Every row comes from one small tree of marks. Brackets hold a mark, then the marks that hang from it, in alphabetical order. Every link used is in the known rows. Which tree was each row made from?
Known rows:
{kisef malag poto}: [-43  -3  46   0  41  -3  10  29  37  -9  -8   2  40   0   3 -14 -67  16
 -16 -14  -7  36  14  32]
{malag milod}: [ 17   2  -6  -7  32  -7   4 -40  30   7 -19   5  13  24   8  40  -6  40
  17  -1   0 -25  11  50]
{malag {milod {muti {kisef poto}}}}: [ 24   9 -18 -27  25  12   2 -48  20  15  -2 -12  13   4  15  42  20  33
  10  -7  -4   6  29  46]
{poto {kisef muti}}: [ 35 -18  39   7  19  17   2   2 -11   4 -50  -1  12  18  -8  48 -44  30
  28 -29  -2 -12  29  37]
{nonel {muti {kisef malag} tutet}}: [ 56 -33   0 -19  -5 -16  -5 -13   7 -10  26   0  41   6 -63  15   0  27
 -51  -5   9   1  19  29]
{nonel muti}: [ 33 -34   0  24 -10 -11 -10  -3  40   0  -1   7  24  19 -44  37 -26  53
 -47 -30   6 -22  -1  23]
{milod malag {muti {kisef poto} tutet}}: [ 27   6  -2 -33  18  18   6 -32 -22  -1  23 -13  12 -24 -10  -3  11  33
  26 -10  -9  46  32  22]
{poto {kisef {muti tutet}}}: [ 33 -18  44  -4  13  12   2  -2 -23   5 -42   2  15  21 -10  46 -42  20
  29  -7   1  -2  30  36]
{malag {milod {muti tutet}}}: [ 22   2 -18 -22  19   2   6 -52  -6  15  -6  -1  15  18  16  36   5  36
  27  32   1   5   6  48]
{poto {kisef {malag {milod muti}}}}: [ 12 -16  31  -4  44  19   8 -31 -10  -1 -46   6  18   6   5  14 -31  28
  42  19  -4   9  27  71]
{malag {milod {muti kisef tutet}}}: [ 40   5 -23 -36  19   5   5 -59  -5  14   5  -8  15  12   8  40  28  31
  21  22   0   1  24  47]
{nonel {muti {kisef malag}} {sagav tutet}}: [ 78 -28  -4  23  25  -7 -10  18  17 -57  46   4  50 -15 -90   5   1  23
 -19   9   5 -49  -6  27]
{milod malag muti}: [ 29  -8 -17   9  25  17  12 -22 -23  -2  -3  -7   7 -11  -3  -7 -14  65
  46 -16  -8  20  -2  30]
{muti nonel}: [ -5   4 -22  21  -7   3   8  -6  38  -6  17 -23 -31  24 -12  33 -18  34
  25  -1  -1 -26  19   4]
{sagav tutet}: [ 17   3  36  26  16  -9   2  27   1   8 -17  31  18  36 -13  35 -10  38
  24  32   2 -68  -2  19]
{nonel {sagav tutet}}: [ 22   2  15  43  36 -11  -3  27  24 -48  18  13  29  12 -32  27 -31  31
  42  25  -2 -73 -14  13]
{milod malag {muti nonel tutet}}: [ 21   1 -35  -6   1  22  15 -36 -33  -6  25 -22 -21 -12 -13 -13   0  41
  56  28  -4  37   5  18]
{kisef malag}: [  7 -17  17   8  39 -15  19  15  -4 -14  -6   4  39  14 -10 -14 -50  36
  12   2  -2  -4   0  40]
{kisef {malag milod} {muti tutet} poto}: [ 16  -7  28 -46  43   5  20  16 -34   1  -6 -11  54  -9  -3 -20 -57 -17
 -20   8   0  81   0  46]
{muti tutet}: [  0  -3  21  -6   5 -22   4  -6   6   0   5  12  23  35  -7  35 -31  26
  12  23   4 -19  13  15]
{malag {milod {muti kisef}}}: [ 41   5 -27 -25  24   7   5 -54   7  13   0 -11  12   9  10  42  26  41
  20   0  -1  -7  23  49]
{poto {kisef {muti nonel}}}: [ 31 -15  23   9   8  25   5  -2  -7   2 -35 -16 -11  15 -15  45 -37  22
  34 -20  -2  -6  34  29]

Write each row's tree:
[  7  -8   4  -1  32  18  21  48  -3 -36  25 -40  26 -23 -28 -27 -72 -10
  -3 -21  -7  60   0  13] => {kisef malag {muti {nonel sagav}} poto}
[  9 -15  40  -2  47  12   8 -26   1  -4 -49  10  18  11   0  15 -37  25
  39  11  -5  -1  29  71] => {poto {kisef {malag milod}}}
[ 40 -26   2 -15   9  -2  -9 -13  42  -5  13  -7  36  -7 -50  17  -1  28
 -63 -37   3  12  25  39] => {nonel {muti {kisef {malag milod} poto}}}
[ 52  -1 -17 -28  17  13  10 -38 -39  -4  24 -13  11 -16 -18  -4  20  44
  39  -2  -6  25  25  26] => {milod malag {muti kisef tutet}}
[ 52 -21 -18  -3  21   6  32  30 -50 -15  12 -34  18   1 -31 -23 -48  16
  13  -5  -1  28  -9  24] => {kisef malag {muti nonel}}
[ 32 -26  14 -22  -4 -10  -8  -5  25  -7  26  -1  42  -1 -55  15  -8  17
 -66 -13   7  20  27  26] => {nonel {muti {kisef malag poto} tutet}}
[ 61 -17 -17  10  32   7  30  43 -53 -40  26 -29  24  -6 -45 -29 -47   7
  28  15  -1  10 -21  21] => {kisef malag {muti {nonel {sagav tutet}}}}
[ 32 -24   8  -1  -9  -3 -15  -4  60  -1  13  -5  26   3 -49  44  -2  37
 -69 -55   2  -9  31  17] => {nonel {muti {kisef poto}}}
[ 52   4 -53   0  18  31  13 -35  -9 -33  50 -41 -20 -36 -33 -10  22  45
  60 -15 -12  14  22  14] => {milod malag {muti kisef {nonel sagav}}}
[ 39 -21  -1   2   5 -10 -21  -4  57 -53  57 -10  42 -15 -74  30 -14  11
 -43 -17   4 -11  17   9] => {nonel {muti {kisef poto} tutet} sagav}
[ 69 -22  -8 -21  48  -1  28   7 -57  -5 -13 -13  49   3 -16 -17 -42  19
   8  -6   0  30 -16  57] => {kisef {malag milod} muti}
[ 36 -22  20   9  33  25  14   8 -26 -27 -21 -19   9  -3 -27   5 -53  11
  43   0  -4  10  19  43] => {poto {kisef malag {muti {nonel sagav}}}}
[-30   2  24 -28  44   8  13 -10  11   3  -6  -1  40  -9  17 -16 -42   6
  -5  24  -6  64  10  53] => {kisef {malag {milod {muti tutet}}} poto}
[ 30 -22  13 -18 -16  -9 -16 -11  43  -1  23   0  30   6 -51  41   1  22
 -67 -24   9   4  34  16] => {nonel {muti {kisef poto} tutet}}
[ 19   7 -36 -20   7  11   8 -56  -1  13   7 -14  -7  15  11  33  12  29
  32  42   1   9  11  42] => {malag {milod {muti nonel tutet}}}
[ 43 -20  38 -23  40  16  14 -15 -47  -1 -43   1  31   8 -11  12 -42   7
  33  18   1  26  20  65] => {poto {kisef {malag milod} {muti tutet}}}
[ 21 -12  -8 -10  46   0  22 -21 -21  -4  -7  -2  37   5   4 -16 -24  35
  22  25  -4  19  -5  62] => {kisef {malag {milod muti}}}
[ 27  -6 -10  -9  17  12  12 -29 -39  -1   7  -2  10  -7  -6 -10 -11  50
  47  15  -5  32  -1  28] => {milod malag {muti tutet}}
[ 12   1   6 -33  10   8   8 -12 -18   3  28 -16  31  -2   0  12   0  20
   1  16  -3  36  34  20] => {milod {muti {kisef malag poto} tutet}}
[ 11 -14  35 -12  39  18   8 -34 -19   0 -42   9  21   8   3  13 -31  21
  43  34  -3  14  27  70] => {poto {kisef {malag {milod {muti tutet}}}}}
[ 13   5  -3 -13   5  13   1 -12  15   9  16 -19  17   2   6  40   7  39
  -1 -27  -7   8  39  12] => {milod {muti {kisef poto}}}
[ 32   1 -40  23  19  30  14 -18 -20 -28  29 -23 -20 -25 -25 -16  -2  47
  70  19 -10   7  -9  18] => {milod malag {muti {nonel {sagav tutet}}}}
[ 54 -18 -19  -9  25   0  29  27 -60 -42  38 -34  28  -5 -45 -30 -54  -3
  25  29   2  33 -15  19] => {kisef malag {muti {nonel sagav} tutet}}
[ 51  -7 -24  -1  -1   2  13  16 -26 -27  35 -32   5  11 -36  24 -37   8
  23   4   4   1  -3  -3] => {kisef {muti {nonel sagav} tutet}}
[  0   6   7  -8   0  13   6  31  13 -22  32 -34   6  -5 -22  24 -54 -13
  -5 -12  -1  41  12 -10] => {kisef {muti {nonel sagav} tutet} poto}
[  2   6  36 -47  23 -11   6   0  11 -10  29  -6  40   2 -17   7 -10  -3
 -16   4  -1  23  52  21] => {muti {kisef malag poto} tutet}
